Each row was made from one path, in order. Every step used is in the known rows, and no mark comes twice. Write each row's path.
Known rows
zuziki-kepifom: [ 2.16  0.76  0.36 -0.34  0.30 -0.76  0.32 -1.02  0.31  0.37 -0.34 -0.22
 -1.04  1.04  1.88 -0.08  0.02  0.38 -0.51  0.93 -0.27  1.25  0.35 -0.80
  0.50 -0.75 -0.10]
vosog-kepifom-rufona: [-1.72 -0.23  1.74  0.06 -0.29  1.34  0.73 -0.46 -1.89  1.36 -0.32 -0.70
 -0.90 -0.12  0.84 -0.64  0.18 -0.75 -0.29 -3.00  0.16 -1.13  0.62  0.33
 -0.60  3.14  1.51]
mapun-kovenof: [-1.58 -0.47 -1.45 -0.18  0.50  1.42 -0.89 -0.29  1.52 -1.24 -0.40 -0.57
 -0.66  0.03 -1.24 -0.32  0.08 -0.38  0.58  1.32  0.04 -0.24 -0.04  0.47
 -0.30  0.26  0.92]
zuziki-zorof-mirol-kepifom-vosog-kovenof-nuse: [-2.72  1.22 -2.88 -0.68 -1.80 -2.77  3.71 -4.29  6.57  3.04  2.96  0.60
 -3.53  3.54  3.20 -0.06 -0.60 -0.60 -1.34 -1.50 -0.71  0.96  0.25 -1.89
  1.90 -2.66  0.98]
zuziki-zorof-mirol-kepifom-rufona-kovenof-vosog: [-1.83  0.91 -0.62 -1.13 -3.20 -2.50  1.31 -2.90  3.06  3.15 -0.09 -0.24
 -5.07 -0.20  3.17 -0.55  0.27 -2.03  0.37 -0.66  0.60  0.36  0.25  0.41
 -0.02  3.70  1.42]
vosog-kepifom-rufona-kovenof: [-3.31 -0.15  2.31 -0.58 -0.74  1.07  0.22 -0.74 -2.18  2.54 -1.02 -0.92
 -1.48 -0.20  1.17 -0.52  0.04 -1.85  0.35 -3.27 -0.36 -2.31  0.23  1.27
 -0.49  3.71  1.65]
zuziki-kepifom-vosog-kovenof: [ 0.32  1.38  0.73 -0.07  0.41 -3.95  1.53 -2.24  3.15  2.02  1.89  0.28
 -0.47  2.82  2.46  0.27 -0.26 -0.08 -0.98 -0.43 -0.06  1.28  0.11 -1.85
 -0.06 -1.21  0.67]
kepifom-mirol-zorof: [-0.63 -0.86 -1.31 -1.01 -0.79  1.80  3.28 -3.19 -2.02  1.90  0.60  0.78
 -1.03 -0.30  0.45  0.48 -0.76  1.14 -0.52 -1.77  0.13  0.79  0.04 -0.30
 -0.02  1.36  1.04]
vosog-kepifom-zuziki-zorof: [-2.29 -0.18  0.26  0.26  0.02  2.35  2.46 -2.70 -0.18  1.37  0.28 -0.87
 -1.22  0.01  3.47 -0.26 -0.66 -0.10 -1.27 -0.46 -1.00 -1.37  0.14  0.54
  2.43  0.70  2.21]
nuse-kepifom: [-1.08  0.42 -0.50  0.16 -0.21 -3.13 -0.50 -2.57 -0.08 -1.34 -0.02  0.01
  0.50  0.22 -0.06  0.20  0.29 -0.15  0.16  0.20 -0.48 -1.71  0.54  0.47
  0.36 -0.92 -1.29]
mirol-kepifom: [-0.39  0.65 -0.77 -0.55 -0.51  0.79  0.76 -0.60  1.16  0.12 -1.02  0.16
 -0.50  0.78  1.29 -1.32 -0.45  0.17  0.38 -0.79  1.02 -0.07  0.24 -0.51
  0.77 -0.64 -0.29]
kovenof-rufona: [-2.73 -0.06 -0.83 -0.42  0.29  0.18 -1.02 -0.80 -0.35  0.22 -1.21 -0.12
  0.36  0.39 -0.11  0.75 -0.56 -0.62  0.08 -0.04 -0.42 -1.69 -0.12  0.93
  0.18 -1.20  0.29]
nuse-kepifom-vosog-kovenof-mapun: [-4.98  1.46 -0.84  0.10  0.81 -6.59 -0.01 -5.13  2.91  0.24  1.65  0.07
 -0.06  1.36  0.31  0.71  0.29 -0.54  0.53 -0.65 -0.64 -2.37  0.60  0.29
 -0.32 -2.15 -0.74]
zorof-mirol-kepifom-zuziki: [ 0.35  1.02 -1.03 -0.84 -1.51 -1.96  2.07 -2.44  5.17  0.37 -0.96  0.36
 -3.05 -0.46  2.69 -1.50 -0.59  0.43 -0.35  0.72  0.12  1.40  0.04 -0.31
  2.09  0.34  0.65]
mapun-kovenof-rufona: [-4.21 -0.61 -2.33 -0.54  0.75  1.72 -1.95 -1.16  1.31 -0.89 -1.84 -0.72
 -0.27  0.38 -1.36  0.45 -0.39 -0.92  0.69  1.27 -0.23 -1.86 -0.14  1.49
 -0.10 -0.98  1.14]
mapun-kovenof-nuse-kepifom: [-3.77 -0.27 -3.26 -0.62  0.28 -0.49 -1.27 -2.12  1.93 -2.19 -0.12 -0.51
 -0.90 -0.12 -1.59  0.43  0.03 -1.03  0.70  0.92 -2.28 -2.46  0.73  1.17
  0.51 -1.83 -0.20]
zuziki-zorof-mirol-kepifom: [ 0.19  0.72 -1.83 -0.34 -1.92 -0.95  2.33 -3.65  4.04  1.00  0.47  0.07
 -3.26  2.10  2.88 -0.93  0.02  0.45 -0.77  0.41  0.87  1.39  0.28 -0.96
  1.98 -0.52 -0.08]
nuse-kepifom-rufona-kovenof: [-2.17  0.88  1.44 -0.51 -1.09 -3.44 -1.01 -2.05  0.61  1.29 -1.12 -0.31
 -1.83  0.09  1.27  0.11  0.50 -1.41  0.66 -1.80 -0.89 -2.65  0.47  1.24
 -0.54  2.65 -0.92]
zorof-mirol-kepifom-vosog-kovenof-nuse: [-2.31  1.31 -2.37 -1.04 -1.53 -3.68  2.83 -3.10  5.97  1.88  2.30  0.91
 -2.39  2.23  1.32 -0.45 -0.69 -0.79 -0.59 -1.75 -0.69  0.89  0.24 -1.60
  0.97 -2.27  0.76]
mirol-kepifom-rufona-kovenof-mapun: [-4.52  1.44  0.53 -1.62 -0.53  0.24 -0.28 -1.34  1.69  3.00 -2.65 -0.57
 -3.93  0.06  2.53 -1.08  0.05 -0.98  1.76 -2.47  0.35 -1.51  0.48  1.15
 -0.25  2.02 -0.16]
vosog-kepifom: [-1.75 -0.55  0.45  0.16  0.08  1.44  0.72 -1.34 -2.82 -0.24  0.17 -0.58
  0.90  0.11 -0.17 -0.50 -0.11 -0.61 -0.21 -1.19 -0.02 -1.47  0.31  0.47
  0.46  0.14  1.22]
rufona-kovenof-nuse-kepifom-mirol: [-3.07  0.00 -1.46 -0.90 -0.80 -1.32  0.99 -2.77 -3.60  1.46  0.43  0.31
 -1.34 -0.47  0.84  1.32 -0.55 -1.27  0.44 -0.73 -3.25 -2.90  0.48  1.58
 -0.09 -0.17  0.59]
rufona-kovenof: [-1.38  0.12  0.57 -0.61 -0.47  0.09 -0.52 -0.09 -0.31  1.13 -0.58 -0.23
 -0.57 -0.12  0.59  0.20 -0.11 -1.03  0.63 -0.25 -0.56 -1.10 -0.32  0.97
  0.12  0.50  0.08]
mapun-kovenof-vosog-kepifom: [-3.83 -1.37 -1.67 -0.15  0.11  1.75 -0.69 -1.33 -2.42 -2.08  0.13 -1.15
  0.80 -2.03 -2.36 -0.30 -0.04 -2.11  1.07  1.03  0.04 -1.78  0.39  1.58
 -1.01  1.07  3.05]
zorof-mirol: [ 0.96  0.06 -0.56 -0.06 -1.18 -2.60  0.59 -1.48  2.02 -0.23  0.67  0.14
 -1.60  0.08 -0.38 -0.06  0.40 -0.01 -0.38  0.98 -0.04  1.50  0.02 -0.05
  0.20  0.38  0.21]
zuziki-kepifom-vosog: [ 1.77  0.73  0.53 -0.28  0.31 -2.04  1.29 -1.83  1.67  2.01  1.19 -0.01
  0.22  2.17  2.53 -0.76 -0.32  0.24 -0.70  1.03 -0.22  0.39  0.29 -0.72
  0.04 -2.35  0.14]
nuse-kovenof: [-1.69  0.43 -1.40  0.05 -0.32 -0.11 -0.51  0.08 -0.70 -0.98  0.42 -0.25
 -0.78 -0.79 -0.25  0.33  0.18 -0.65 -0.22  1.77 -0.48 -1.80 -0.18  0.33
  0.87 -2.90  0.86]

Which path is each row?
[-1.83  0.27  1.22 -0.77 -1.31 -1.63 -1.12  0.66 -0.66  2.16 -0.67 -0.27
 -1.77 -2.36  0.39  0.44  0.24 -2.41  1.18 -0.96 -0.25 -0.96  0.00  1.32
 -2.02  4.10  1.40] => kepifom-rufona-kovenof-vosog
[-1.52 -0.11 -0.41  0.20 -1.11 -0.19  3.10 -4.27  1.95  1.11  1.09 -0.68
 -2.87  0.13  2.98 -0.37 -0.24 -0.18 -1.68  0.57 -0.98 -0.03  0.16  0.42
  2.76  0.92  2.30] => vosog-kepifom-zuziki-zorof-mirol
[ 0.43  0.37 -0.77  0.07 -1.25 -1.81  2.20 -2.95  4.90  1.36  0.99 -0.08
 -3.74  0.01  3.02  0.11 -0.07  0.46 -1.51  1.93 -0.94  1.39 -0.15 -0.07
  2.22  0.89  1.14] => kepifom-zuziki-zorof-mirol
[-4.44  0.43 -2.26 -0.35 -0.05  0.20 -1.51 -0.84 -1.19 -0.76 -0.81 -0.42
 -0.36 -0.30 -0.36  1.10 -0.31 -1.32 -0.16  1.67 -0.76 -3.44 -0.28  1.31
  1.04 -4.29  1.18] => nuse-kovenof-rufona
[ 0.55  0.69 -1.43 -0.67 -1.73 -1.94  1.32 -2.42  3.16 -0.07 -0.34  0.35
 -2.12  0.88  0.84 -1.40 -0.03  0.16 -0.03  0.16  0.91  1.38  0.24 -0.67
  1.07 -0.39 -0.18] => zorof-mirol-kepifom
[-2.70  0.43  0.53 -1.33 -0.84  0.87 -0.28  0.94  0.69  3.18 -0.77 -0.26
 -3.09 -0.71  1.11  0.57 -0.18 -1.77  0.44 -2.72 -2.15 -1.39  0.15  0.94
 -0.30  2.11  0.66] => kepifom-rufona-kovenof-nuse
[-2.68  0.11 -0.80 -1.26 -0.44  1.40 -0.34  0.49 -0.27  1.60 -0.19 -0.16
 -1.26 -0.47  0.33  0.69 -0.46 -1.57  0.56 -0.83 -2.43 -1.46 -0.14  1.09
  0.63 -0.85  0.36] => rufona-kovenof-nuse
[-1.80 -0.39 -1.18  0.03 -1.62 -1.60  2.39 -4.02  0.66  0.57  1.55 -0.69
 -2.26 -2.07  1.94  0.09 -0.11 -1.28 -1.03  1.64 -0.97 -0.14  0.22  1.09
  1.70  1.64  3.36] => kovenof-vosog-kepifom-zuziki-zorof-mirol
[-3.95  0.16 -2.95 -1.17 -0.89 -2.03  3.31 -5.89 -0.14  0.91  1.78  1.05
 -1.91  0.20  0.09  2.23 -0.68  0.12 -0.74 -3.58 -2.20 -0.70  0.62 -0.81
  0.65  0.21  0.42] => vosog-kovenof-nuse-kepifom-mirol-zorof
[-1.46  0.64  0.36  0.19  0.10 -3.22  1.28 -1.25  2.85  1.61  2.08  0.50
  0.53  1.69  0.50  0.31 -0.29 -0.47 -0.44 -1.45  0.21 -0.01 -0.26 -1.06
 -0.72 -0.71  0.82] => kepifom-vosog-kovenof
[-2.03 -0.83 -2.15 -0.27  0.05  0.04 -1.55 -0.06  0.57 -1.79 -0.18 -0.59
 -0.12 -2.15 -2.26  0.17  0.15 -1.49  1.26  2.31  0.14 -0.38  0.03  1.13
 -1.50  0.94  1.84] => mapun-kovenof-vosog
[-0.96  0.69  0.95  0.09 -0.61 -3.43 -0.61 -1.92  0.89  0.16 -0.55 -0.14
 -1.27  0.07  0.77 -0.07  0.58 -0.34  0.03 -1.76 -0.34 -1.59  0.84  0.31
 -0.67  2.24 -0.97] => nuse-kepifom-rufona
[-4.15  1.07 -0.30 -0.11  1.01 -3.46  0.55 -2.63  2.87  1.64  1.75  0.10
 -0.62  1.11  0.42  0.58 -0.03 -0.40  0.39 -0.87 -0.09 -0.69  0.10 -0.18
 -0.62 -1.28  0.55] => kepifom-vosog-kovenof-mapun
[-4.16 -0.31 -2.62 -2.06 -1.50  0.03  2.63 -5.31 -2.06  2.03  0.57  0.58
 -1.77 -0.50  0.65  1.41 -0.90 -0.71  0.17 -2.42 -2.88 -2.60  0.48  1.28
  1.07 -0.24  0.03] => rufona-kovenof-nuse-kepifom-mirol-zorof
[-3.55  1.79 -1.65 -0.75 -0.73 -5.26  1.95 -4.86  6.19  1.48  1.40  0.42
 -2.73  1.93  1.35 -0.78 -0.03 -0.23  0.37 -0.65  0.82  0.78  0.30 -0.82
  0.36 -1.86  0.36] => zorof-mirol-kepifom-vosog-kovenof-mapun
[-1.89 -0.22  0.73 -0.01  0.30  1.54  1.49 -1.28 -0.77  0.21 -0.38 -0.59
 -0.11 -1.30  1.38 -0.63 -0.72 -0.30 -0.53 -0.45 -0.87 -1.39  0.13  0.84
  1.43  0.75  1.99] => vosog-kepifom-zuziki
[-2.56  0.46 -1.25 -0.41  0.10 -0.74  0.41 -0.03  1.93  0.36  1.02  0.38
 -1.46  0.32 -0.29  1.57 -0.22 -0.82 -0.38 -1.91 -1.73  0.38  0.07 -0.91
  0.36 -0.38  0.74] => vosog-kovenof-nuse
[-5.01  1.03 -0.89  0.02  0.16 -6.10 -0.37 -4.62  2.16  0.38  0.79  0.36
  1.38  2.43  0.50  1.25 -0.50 -1.21 -0.31 -1.04 -0.75 -3.35  0.17  0.32
 -0.08 -2.57 -0.29] => nuse-kepifom-vosog-kovenof-rufona
[-3.69  0.83 -1.06 -1.27 -0.52 -2.07 -0.10 -2.07  1.77  0.68 -0.84 -0.16
 -1.84 -1.63  1.76  0.68 -0.68 -1.47  0.33 -0.10 -3.86 -3.33  0.24  1.96
  2.09 -0.93 -0.24] => rufona-kovenof-nuse-kepifom-zuziki
[-3.95  0.50 -0.72 -0.11  0.37 -1.62 -0.80 -1.39  1.33  0.20 -0.61  0.14
 -0.36  1.02 -0.11  1.77 -0.44 -0.93 -0.26 -1.46 -0.27 -0.91 -0.33 -0.24
 -0.07 -0.22  0.82] => vosog-kovenof-rufona
[-3.03 -0.16 -0.59 -0.57 -2.07 -1.59  1.94 -4.06  0.08  1.66  0.95 -0.89
 -2.82 -2.21  2.50  0.22 -0.17 -2.37 -0.40  1.42 -1.56 -1.26 -0.12  1.93
  1.76  2.14  3.36] => rufona-kovenof-vosog-kepifom-zuziki-zorof-mirol
[-3.00 -0.67 -2.85 -0.86  0.51  2.70 -0.63  0.32  1.94 -0.79 -0.08 -0.49
 -1.34 -0.40 -1.44  0.23 -0.29 -0.87  0.52  0.69 -1.78 -0.70  0.20  0.68
  0.19 -1.07  1.14] => mapun-kovenof-nuse
[-4.57 -1.06 -4.63 -1.63 -0.48  1.48  2.23 -5.36 -0.08 -0.28  0.54  0.25
 -1.84 -0.42 -1.16  0.93 -0.70  0.09  0.11 -0.90 -2.10 -1.76  0.81  0.85
  0.57 -0.38  0.78] => mapun-kovenof-nuse-kepifom-mirol-zorof
[-3.89  1.10 -0.48 -0.11  0.96 -2.22 -0.34 -1.86  1.85  0.12  0.22 -0.15
 -1.81 -0.03 -0.22  1.23  0.34 -0.27  0.57 -0.81 -0.16  0.15  0.15 -0.15
 -0.31  0.06  0.34] => vosog-kovenof-mapun
[-4.01  0.86  1.26 -1.01  0.04 -0.59 -1.21 -0.65  0.50  2.86 -1.67 -0.72
 -3.41 -0.89  1.22  0.14  0.47 -1.20  1.37 -1.57 -0.66 -1.44  0.24  1.76
 -0.93  2.66  0.26] => kepifom-rufona-kovenof-mapun
[-3.41 -0.79 -1.82  0.26 -0.74  0.78  1.47 -1.90 -7.84 -0.56  1.76 -0.35
  0.26 -3.00 -0.90  0.71 -0.29 -1.92  0.03  1.44 -0.69 -3.09  0.32  1.36
 -1.07 -0.68  4.66] => nuse-kovenof-vosog-kepifom-mirol
[-1.33 -0.44 -1.81 -0.81 -0.98 -1.28  2.92 -5.76 -1.75  0.51  0.69  0.72
 -0.49 -0.04  0.44  0.69 -0.49  0.95 -0.40 -1.43 -0.39 -1.01  0.59  0.19
  0.27  0.59 -0.30] => nuse-kepifom-mirol-zorof
[-1.03  0.89 -0.95 -0.41 -0.59  1.84  2.57 -2.10  3.66  1.81 -0.95 -0.14
 -2.62  0.79  4.77 -1.07 -0.94  0.76 -0.77 -0.03  0.13  0.03  0.02 -0.48
  2.82 -0.10  0.57] => mirol-kepifom-zuziki-zorof
[-3.26 -0.89 -2.54 -0.14 -1.11 -0.05  1.50 -4.30  2.35 -0.66  0.97 -1.23
 -2.86 -2.13  0.64 -0.11 -0.08 -1.61 -0.42  2.96 -0.89 -0.43  0.21  1.54
  1.37  1.96  4.28] => mapun-kovenof-vosog-kepifom-zuziki-zorof-mirol
[-3.79  0.09 -1.88 -0.69 -0.12 -0.86 -1.15 -1.55  2.92 -0.63 -0.69 -0.59
 -2.65 -0.20 -0.73  0.25  0.30 -1.17  0.53 -1.02 -2.06 -2.31  1.05  1.07
 -0.47  1.04  0.04] => mapun-kovenof-nuse-kepifom-rufona
[-2.29  0.73  0.41 -1.39 -1.80 -0.59 -0.25 -0.05  0.34  2.28 -1.70 -0.19
 -2.31 -1.54  1.67 -0.87 -0.16 -2.27  1.58 -1.83  0.67 -1.07  0.22  0.83
 -1.35  3.39  1.05] => mirol-kepifom-rufona-kovenof-vosog
[ 1.36 -0.10 -1.05 -1.27 -0.44  0.92  3.81 -4.22 -1.30  2.23  0.33  0.51
 -1.95  0.70  2.27  0.46 -0.78  1.57 -1.03 -0.92 -0.10  1.93  0.39 -1.02
  0.39  0.62  0.98] => zuziki-kepifom-mirol-zorof
[-4.45 -2.14 -3.05 -1.16 -0.58  3.55  2.65 -4.61 -4.22 -0.18  0.81 -0.44
 -0.20 -2.28 -1.96  0.17 -0.74 -1.00  0.56 -0.63  0.30 -1.10  0.41  1.25
 -1.00  2.42  4.03] => mapun-kovenof-vosog-kepifom-mirol-zorof
[-1.64 -1.27 -0.42  0.14 -0.39  0.82  2.10 -1.75 -7.48  0.43  1.22 -0.13
  0.99 -2.24 -0.53  0.35 -0.48 -1.31  0.25 -0.31 -0.30 -1.30  0.51  1.06
 -1.93  2.33  3.77] => kovenof-vosog-kepifom-mirol
